Known rows, with every way that one mark hangs from another:
[mita [dofuli kelo luzel [mepi [seli dimis]]]]: [-0.60 -0.08  6.97 -2.20  1.93  2.65  0.68 -0.45 -0.06 -0.26 -4.10  5.35
 -4.15 -0.62 -2.45 -3.76]
[mita [dofuli [kelo seli] luzel mepi]]: [-2.66 -0.47  7.64 -2.49  3.73  1.64  0.69 -1.87 -1.74  1.54 -5.33  4.82
 -4.93 -1.16 -2.01 -4.20]
[dofuli mepi]: [-2.34  0.64  4.82 -2.88  2.16  2.16 -0.84 -2.63  0.09  0.88 -2.53  6.51
 -3.07  0.37 -0.07  0.07]
[dimis seli]: [-2.03 -0.17  2.83  0.36  1.10 -0.28 -0.69 -2.64  1.80  0.34 -4.07  8.25
 -1.96  1.74 -0.90  0.59]
[deza [seli dimis luzel [mita [dofuli kelo mepi]]]]: [-1.54  1.07  1.45 -3.13 -1.09  4.02 -2.80  0.13 -0.56  0.87 -2.29  4.66
 -2.97 -3.98  0.13 -2.62]
[mita [dofuli kelo]]: [-2.63 -0.86  4.49 -0.67  1.91  2.55 -1.67 -2.10  0.94 -0.93 -2.98  6.72
 -4.99 -0.80 -1.09 -1.87]
[mita [dofuli kelo luzel mepi]]: [-2.86 -0.66  7.57 -2.70  3.55  3.63  0.53 -1.64 -0.17  0.04 -5.00  4.52
 -5.16 -1.79 -1.03 -3.38]
[deza [seli dimis [mita [dofuli luzel]]]]: [-2.12 -0.11  1.17 -0.77  0.46  2.67 -1.56 -0.53 -0.01  1.25 -2.94  5.51
 -4.43 -0.67  0.25 -3.05]
[mita dofuli]: [-2.78 -0.88  3.84 -1.49  2.15  2.11 -1.86 -2.18  2.09 -0.64 -2.78  7.03
 -4.55  0.59  0.52 -0.68]
[kelo [dofuli mepi] seli]: [-2.24 -0.33  3.81 -4.06  3.29 -0.31 -2.17 -0.69  0.42  2.37 -3.69  6.46
 -2.69  0.23 -0.61 -2.20]
[deza [seli luzel mita]]: [-1.52  0.55 -3.21 -1.37 -0.61  1.37 -3.53 -1.74 -1.62  1.97 -4.54  5.11
 -2.12 -1.12  1.44 -0.63]
[mepi [seli dimis luzel mita]]: [ 1.19 -0.26 -1.86 -1.10 -2.13  0.54 -2.87 -0.39 -1.74  0.78 -4.08  5.84
 -0.99 -1.03  0.83  0.52]
[deza [seli dimis luzel [mita dofuli]]]: [-1.43  0.16 -1.29 -1.68 -1.58  2.55 -3.89 -0.20  0.46  0.51 -2.41  5.65
 -2.97 -1.96  1.45 -1.22]
[kelo [dofuli mepi] [seli luzel]]: [-1.65 -0.49  2.46 -4.89  2.12 -0.58 -3.14 -0.18 -0.45  2.04 -5.45  5.18
 -1.70 -1.40  0.43 -1.57]
[dimis [seli luzel [mita [dofuli kelo mepi]]]]: [-1.24 -0.29  2.64 -2.92  0.14  2.85 -1.00 -0.16  0.91  0.53 -6.12  4.88
 -1.68 -4.00  1.22 -1.33]
[deza [seli luzel [mita dofuli]]]: [-1.85 -0.01 -2.18 -2.25  0.07  2.54 -3.65 -1.00  0.47  0.95 -4.45  4.98
 -3.20 -1.59  2.38 -1.60]

Rows:
[-0.30 -0.92  0.35 -0.70  1.13  2.33 -1.61 -0.91  0.05  0.36 -4.71  6.10
 -3.89 -0.96 -0.27 -2.83] : [mepi [seli [mita [dofuli kelo]]]]
[-1.81 -1.49  3.06  0.39  1.50  1.93  0.41 -0.83  0.30  0.65 -6.93  5.49
 -3.62 -1.96 -0.42 -2.89] : [dimis [seli [mita [dofuli kelo luzel]]]]
[-0.46 -0.44 -0.29 -1.04 -2.13  1.51 -3.26 -0.72 -2.10  0.78 -2.86  5.64
 -1.61 -2.57  1.42  1.32] : [seli dimis luzel mita]
[-0.70 -0.20  2.35 -4.27  3.08  0.60 -1.88  0.03  2.18  0.91 -4.66  6.35
 -2.21  1.04 -0.32 -2.25] : [kelo [dofuli [mepi seli]]]
[-1.60  1.04 -0.92  0.01 -1.08  1.58 -2.90 -1.59 -0.89  1.76 -0.78  7.20
 -2.83  0.12 -0.40 -0.77] : [deza [seli dimis mita]]
[-0.79  0.25  4.40 -2.74  3.11  0.96  0.93 -2.03 -0.92  1.35 -6.00  5.12
 -2.88  1.55 -0.81 -1.94] : [dofuli luzel [mepi seli]]
[ 1.15  0.61  0.84 -2.58 -1.72  2.09 -1.81 -0.10 -2.84  1.16 -4.13  4.84
 -1.13 -3.06 -0.55 -0.92] : [dofuli kelo [mepi [seli dimis luzel mita]]]
[-1.78 -1.41  3.69 -1.09  1.90 -1.52 -1.99  0.14 -1.12  1.74 -4.11  6.24
 -3.35  0.17 -1.97 -2.62] : [kelo [dofuli luzel] [seli dimis]]
[-1.80  0.38  7.45 -1.15  1.50  0.47  0.55 -1.90 -3.96  2.12 -3.26  5.60
 -3.69 -1.01 -3.69 -2.69] : [dofuli [kelo [seli dimis]] luzel mepi]
[ 0.74 -0.58 -2.66 -1.56 -0.47  0.54 -2.69 -1.16 -1.73  1.32 -6.17  5.21
 -1.27 -0.63  1.70  0.10] : [mepi [seli luzel mita]]
[-1.17 -1.64  1.09 -1.21  0.99 -0.71 -2.32  0.84 -2.26  2.91 -4.60  5.59
 -2.95 -1.43 -0.37 -2.60] : [kelo [dofuli luzel] [seli dimis mita]]
[-0.92 -0.15  3.45 -3.41 -1.06  4.21 -2.23  0.30 -0.94  0.10 -2.83  4.50
 -2.80 -5.07  0.95 -1.18] : [seli dimis luzel [mita [dofuli kelo mepi]]]
[ 0.38 -0.62  1.67 -3.74  1.55  1.18 -1.18  1.79 -0.31  2.02 -5.26  4.71
 -2.03 -1.22  0.16 -2.92] : [kelo [dofuli luzel [mepi [seli dimis mita]]]]
[-1.01  0.81 -2.37 -0.91 -2.19  1.37 -3.79 -0.94 -1.69  1.48 -2.43  5.82
 -1.80 -1.47  0.66 -0.13] : [deza [seli dimis luzel mita]]
[ 0.19 -1.19  1.56 -0.95  0.60  1.83 -0.70  0.13 -0.17  0.59 -4.62  5.59
 -3.64 -0.18  0.38 -2.27] : [mepi [seli dimis [mita [dofuli luzel]]]]
[-1.66  1.11  0.23 -0.75 -1.30  0.67 -3.47 -1.73 -0.60  0.40 -2.03  6.53
 -2.40  0.08 -0.91 -0.19] : [deza [seli dimis luzel]]
[-2.06 -0.16  5.12 -3.52  1.70  1.47 -1.52 -1.54 -1.24  0.88 -4.77  5.02
 -3.38 -2.42 -0.77 -2.49] : [mita [dofuli [kelo [seli luzel]] mepi]]
[-1.56 -1.39  3.77 -0.19  0.38  3.27 -0.90 -0.25 -1.53  0.30 -3.62  5.08
 -4.78 -3.08 -0.66 -2.60] : [seli dimis [mita [dofuli kelo luzel]]]
[-1.30 -1.32  0.51 -1.61 -0.08  3.11 -2.95 -0.77 -1.03 -0.10 -5.12  4.53
 -3.51 -3.98  1.44 -1.35] : [seli luzel [mita [dofuli kelo]]]
[-1.97  0.48  0.71  0.00 -0.60  3.09 -2.79 -0.73  0.10  0.55 -0.96  6.75
 -4.40 -1.68 -1.23 -3.00] : [deza [seli dimis [mita [dofuli kelo]]]]
